Each row comes from the steps of one path. Every step used is in the known rows, and no mark comes twice. Write the path behind each row, first mark first.
Known rows
N -> L -> R: [ 1.55 -1.61 -2.89  1.48 -1.51  3.18 -0.40 -3.84 -1.21  1.55  1.64 -6.73
 -1.15  1.09 -1.70  2.43 -1.13  0.95  1.51 -0.27  0.70 -0.71  0.56  2.54
 -3.46]
E -> N -> L -> R: [ 2.18 -1.14 -3.52  0.90 -0.91  2.24 -0.60 -2.90  0.21  3.08  0.41 -4.55
 -1.19 -0.52 -1.98  2.01 -0.75  2.13  1.01  1.46  1.75  0.26  1.21  1.60
 -4.10]
S -> L -> R: [ 0.34 -1.23  0.75  0.95  0.47  4.15 -0.04 -3.24 -1.58 -2.15 -0.02 -4.58
 -0.67  0.40 -1.76 -2.44 -2.47  0.65  0.77 -2.79 -0.18 -1.42 -3.15  1.25
 -1.69]
A -> N: [-0.57  1.91 -0.79 -1.73  1.12 -4.34 -3.07  0.72  2.16 -2.34 -2.15  1.02
 -0.74  0.61 -0.22 -0.16  3.47  0.13  0.21 -0.68 -2.05 -1.68  2.45 -1.44
  2.37]
S -> L -> P -> N -> A: [ 0.95 -0.63  1.15  0.09  0.66  1.23  0.68  2.19  2.43  0.44  4.76  5.52
 -0.75 -2.21  0.29  1.93 -1.95  1.37  1.50  2.20 -1.34 -1.78 -1.63 -2.79
 -2.31]
R -> N -> P -> L -> A: [ 0.65 -4.59  0.83 -2.28  0.74  0.60  1.91  2.23  0.54  1.87 -0.33  1.63
  0.79 -2.02 -0.10  0.77 -2.13  0.59 -0.99  2.33 -0.05  4.79  2.60  0.75
  2.92]
S -> N -> L -> R: [ 1.17 -0.43 -2.93  1.98 -2.97  1.49 -1.31 -3.99 -0.85  1.39  0.41 -4.28
 -2.03  1.46 -2.27  1.06 -0.40  0.44 -0.75 -1.13  0.83 -0.53  0.89  0.97
 -5.09]
S -> N -> R -> L: [-2.09  3.40 -0.65  0.27  0.22 -2.62 -0.27 -0.08 -3.77 -0.98 -0.09 -2.07
 -2.50  0.15  2.83 -2.81 -1.78 -1.34 -2.41 -0.04 -0.25 -1.20 -1.19 -0.05
 -0.15]
A -> N -> L -> R: [ 1.84 -0.77 -3.77  1.84 -1.59  1.08 -2.68 -3.49  0.18  0.76  0.37 -4.65
 -2.11  1.28 -1.59  2.23 -0.73  1.16  1.24 -0.11 -0.03 -1.39  1.74  1.28
 -2.52]
L -> N -> R: [ 1.44  2.05  0.28 -2.37  3.79 -0.02 -0.66 -1.89  0.11  0.17  1.89 -1.34
 -3.35 -1.92 -0.29  3.45  0.99  1.61  2.16  3.27  2.18 -3.13 -1.22  3.32
 -3.27]
S -> L -> E -> N -> R: [-0.59  1.77 -1.43  0.52  1.44 -1.56 -0.29 -2.15  0.90 -0.15 -0.30 -2.31
 -2.94 -0.22  1.96  0.84 -0.72  4.06  1.53  2.85  3.59 -2.79 -3.28  1.84
 -1.58]
N -> S: [-0.28 -2.11  0.97 -0.07 -1.53  1.03  4.36 -0.23 -3.22 -1.24  2.74 -1.26
  5.13  4.12  3.03  1.50  2.69  0.30  4.48  0.01 -1.40 -2.82  0.82  2.73
 -0.48]
L -> R -> N -> A: [ 3.48  0.12  2.34 -1.09  1.61 -0.02  1.00 -2.22 -0.68 -0.78  3.44  0.43
 -3.21 -3.24  0.03  4.48  0.42  3.70 -0.51  2.17 -1.88 -1.54  0.37  0.21
 -1.94]
R -> N -> L -> S: [-0.90 -1.14 -1.19  2.25 -0.83  1.55  2.41  2.20 -2.00 -0.21  1.26 -0.59
  1.03  3.46 -1.07  2.88  0.97 -1.96 -1.43 -2.23 -1.16 -2.14  1.73  2.02
  0.89]
S -> N -> A: [-0.36  1.58  1.69 -1.75 -1.16 -1.68  1.04  0.91 -0.14 -0.92  4.13  4.02
 -1.80 -0.75  0.28  3.92  1.16  1.43 -0.44  0.46 -2.76 -1.24  2.02 -1.27
 -3.34]
E -> N -> S -> L -> P: [ 1.21 -1.30  1.75  2.34 -2.04  2.44  1.25  1.76 -0.01 -0.11 -1.14  3.93
  3.92 -0.65 -1.38 -2.32 -0.47 -0.58  2.64 -2.83  1.14  0.04 -2.10 -1.50
 -2.26]
L -> A -> N -> S: [ 0.18 -2.88  0.24 -0.62 -1.32 -1.53  1.69  1.96 -1.11 -1.41  0.97  2.95
  3.28  3.22  2.83  2.03  2.79  1.17  2.97  1.50 -2.90 -3.29  4.32  1.33
  0.24]
P -> L: [-0.62 -0.67 -0.66 -1.32  0.57  1.58 -0.19 -1.04 -1.06  0.01  0.71 -2.28
  2.01  2.79  0.28 -1.49 -2.77 -3.70  2.82 -2.16 -1.20  4.24 -0.16  0.61
  5.68]
A -> N -> P -> L: [ 0.28 -0.81 -2.22  0.37 -1.20 -0.85 -1.41 -0.44  2.60  0.02 -0.74  0.83
  2.04  2.00  1.29 -0.62 -2.65 -1.40  3.18 -0.44 -0.13  5.09  0.76 -0.72
  5.09]
R -> N: [ 0.76  1.80  2.62 -1.21  2.58 -3.56  0.44 -1.55 -0.76 -2.14 -3.05 -0.90
 -1.08 -2.57 -0.59 -2.08  3.48  1.07 -3.61  0.91  0.51 -0.14 -1.16 -1.05
  2.73]
S -> N: [-1.82  2.49  0.92 -1.21 -1.57 -3.49 -0.34 -0.35 -0.13 -0.95 -2.22  1.95
 -0.56  1.18 -1.50 -2.49  3.88 -1.32 -3.86 -2.50 -0.18  0.31  0.60 -2.24
 -2.86]
R -> L -> N: [-0.23  4.13  1.74 -3.43  4.42 -0.51 -3.36  3.22 -0.88  2.04 -1.44  2.00
 -1.62 -4.58 -0.99 -1.60  0.80 -4.40 -3.32  1.04 -1.35  1.55  1.80 -1.39
  2.84]
R -> L -> N -> S: [ 0.31  0.64  1.46 -0.77  0.76  0.73  0.95  2.13 -3.22  0.65  1.43  2.45
  2.96  0.81  2.67  0.18  1.36 -2.69  1.54  1.44 -2.14 -1.44  2.11  0.99
  1.07]
R -> L -> P: [ 1.89  0.43  0.78  0.53 -0.55  1.00 -0.80  1.20 -1.16  2.50 -1.83 -0.46
  1.58 -2.14 -1.74 -1.90  1.00 -2.77 -1.33 -4.19  0.31  2.48 -0.39 -1.95
 -1.30]

Which path is each row?
[-0.42  1.96 -0.56 -0.25 -0.35 -2.54  0.83 -3.31 -0.91 -1.74  0.87 -1.54
 -2.93  1.59  0.53  1.08  1.40  2.28  0.40  0.73  2.17 -3.36 -2.01  1.88
 -5.55]  S -> N -> R
[ 1.13  2.18  1.02 -3.42  3.87  1.24 -3.52  1.05  0.88  2.25 -0.59  2.56
 -0.64 -2.13 -2.29 -0.26 -0.45 -4.80  0.08  0.34 -0.81  3.80  1.58 -0.41
  3.81]  P -> L -> N
[-0.23 -2.70 -0.51 -0.01  0.55  4.44  2.21  1.33 -1.80  0.49  1.68 -0.91
  3.04  6.00 -1.11  1.35 -0.09 -4.74  0.89 -5.93 -2.51  1.37  0.86  2.63
  2.38]  P -> L -> S
[ 1.35 -0.07  1.04  0.45 -0.20 -2.97  2.22 -0.95  2.45 -0.42 -2.27  0.13
  1.06 -3.01  0.64 -0.02  2.60  3.90 -1.33  2.64  2.87  1.81 -1.37 -0.56
  0.04]  R -> N -> P
[-0.41  0.93  1.26 -0.39  0.75  0.25  0.18  2.33  3.22 -0.01 -0.78  3.47
  0.97 -4.03 -0.36 -0.24 -0.51  1.07  0.67  2.40  1.94  1.62 -1.11 -0.73
  0.23]  S -> L -> N -> P
[-2.13  2.80 -1.21  1.91 -0.60 -1.77 -3.22 -2.57 -2.01  0.55 -1.51 -6.84
 -3.19  2.09  3.74 -0.83 -0.32 -0.92 -3.11 -2.48  0.35 -0.88 -2.31  0.02
  3.76]  N -> R -> L -> E
[ 1.67 -0.92 -0.55  0.25  1.34 -0.17 -0.83  0.46  4.13  3.15 -1.23  2.70
  1.02 -1.00 -2.06 -3.01  2.62 -0.95 -1.32  0.30  2.21  0.14 -2.76 -3.55
 -3.41]  L -> P -> N
[ 0.08  0.63 -1.69  0.63 -1.19 -2.72  0.20  1.09  4.08  3.53 -3.17  0.23
  1.10 -2.65  2.03 -0.13  1.62  3.37 -1.54  2.37  3.46  3.70 -0.23 -1.61
  0.05]  R -> L -> E -> N -> P
[ 1.10 -2.13  0.41  1.70 -0.41  4.12  1.15 -2.65 -1.75 -1.39  0.19 -2.05
  1.07  1.21 -0.32 -2.00 -2.27  1.49  2.18 -1.16 -0.01 -1.90 -2.34  1.57
 -2.69]  E -> N -> S -> L -> R
[ 3.42  0.36  1.80 -0.16  2.30 -1.18 -0.51 -4.83 -0.83 -0.87 -3.21 -3.23
 -2.56 -2.39 -2.00 -1.52  2.94  2.05 -3.92 -0.02  1.10 -0.23 -1.74  0.01
 -0.87]  L -> R -> N
[ 0.39 -0.38  2.07  1.55 -1.18  2.54  0.00  1.04  0.17 -0.96 -1.28  1.52
  2.18 -1.40 -2.87 -2.70 -0.78 -1.55  1.21 -4.54  0.92  0.48 -2.94 -1.79
 -1.30]  S -> L -> P
[ 4.04 -2.74 -2.34  0.42 -0.17  3.55 -0.53 -4.52  1.59  3.24 -0.75 -3.57
  0.37  0.50 -1.53  0.14 -1.82  1.05  1.70 -0.90  1.80  4.50 -0.69  1.52
 -2.26]  E -> N -> P -> L -> R
[-4.16 -0.91  1.71  2.52 -0.64  1.43  2.64  2.32 -1.81 -4.81  1.71  2.87
  3.58  2.91  3.13 -5.40 -4.01 -1.05  3.03  0.68 -1.30 -3.80 -4.07 -1.12
  3.27]  P -> N -> S -> L
[-0.30  2.39  1.07 -1.00  3.52  0.56 -0.68 -0.95 -0.48 -2.15  1.69 -0.18
 -3.31 -2.00  0.14  1.11 -2.08  1.09  2.59  2.96  1.82 -3.90 -2.96  2.54
 -1.38]  S -> L -> N -> R
[-1.61  3.21  3.18 -2.37  3.93  0.98 -2.43  3.17  0.39 -1.44 -0.95  3.97
 -1.11 -3.98 -2.17 -2.28 -1.15 -3.01 -0.79  0.69 -0.84 -0.51 -0.65 -1.25
  3.09]  S -> L -> N
[-2.01  2.38 -1.95  3.44 -2.74 -2.88 -3.58 -2.48 -0.13  0.51 -2.12 -4.97
 -2.83  1.55  1.56  0.70  0.66 -0.24 -3.23 -0.56  1.21 -0.44 -0.49 -1.19
  4.99]  R -> N -> L -> E
[-3.27  2.71 -2.77  3.35 -4.68 -2.89 -4.00 -1.91  0.25  1.02 -1.66 -3.52
 -2.52  3.41  1.15  0.46  0.86 -1.31 -3.44 -2.20  0.81 -0.23  0.28 -1.92
  2.24]  S -> N -> L -> E
[-3.19  0.17  3.40  2.53 -0.66  0.35  2.78  1.20 -3.58 -6.28  0.19  2.07
  2.81  1.54  2.78 -4.88 -3.21 -0.33  1.90 -0.08 -1.53 -3.38 -3.42 -0.42
  4.62]  R -> N -> S -> L
[-0.17 -4.23  0.25 -2.38 -0.72  0.60  1.63  2.56  0.79  2.25  0.05  2.52
  0.99 -0.88 -0.46  0.58 -2.01 -0.18 -1.22  1.18 -0.22  5.00  3.19  0.35
  1.05]  S -> N -> P -> L -> A
[-1.56 -0.66  0.28  0.09  1.01  2.66  2.45  3.57 -3.55  0.19  0.86 -1.54
  2.04  3.52  0.10  0.04  1.06 -4.29 -2.59 -5.23 -3.12 -0.94  1.05  1.69
  1.44]  R -> L -> S
[ 0.55 -1.95 -0.85 -0.89 -0.88 -3.09  0.40  2.26  4.51  0.35 -1.55  2.70
  0.98 -2.01  0.64  2.24  2.09  3.89  0.25  2.79  0.80  1.23  2.84 -0.52
 -0.62]  L -> A -> N -> P
[-2.12 -0.49  0.75 -1.84  1.26 -2.95 -2.33  4.13  1.59 -3.20 -2.08  4.13
 -1.32 -1.17 -0.29 -1.13 -0.35  0.58 -0.94  0.76 -2.94 -1.78  3.16 -1.72
  3.61]  S -> L -> A -> N
[-0.47  0.43 -0.23  0.42 -3.16 -2.90  1.70 -0.07  2.89  0.19 -1.69  2.09
  1.42 -0.44  0.08 -0.27  2.94  2.25 -1.46  0.18  2.40  2.10 -0.13 -1.41
 -3.90]  S -> N -> P
[-2.98  0.15 -3.92  1.85 -1.27 -1.00 -0.25  1.76  1.22  1.33  2.26 -0.75
  0.08  1.03  0.91 -0.16 -2.19 -0.74  1.21  4.35  0.96 -1.33  0.24 -1.28
  1.54]  P -> N -> L
[ 0.18  0.27  0.89 -0.57 -1.58  0.60  1.46  1.53 -0.61 -0.33  4.79  5.11
 -0.93  2.09 -0.08  4.40 -0.28 -0.76 -0.34 -1.93 -3.86 -0.45  2.40 -0.46
 -2.42]  P -> L -> S -> N -> A
[ 0.50 -4.83 -0.11 -2.97  0.75  1.14  2.14  3.36  1.54  3.47 -0.01  2.31
  1.55 -2.27 -0.29  1.23 -2.27  0.95  0.02  2.91  0.22  5.47  3.33  0.92
  1.86]  E -> N -> P -> L -> A
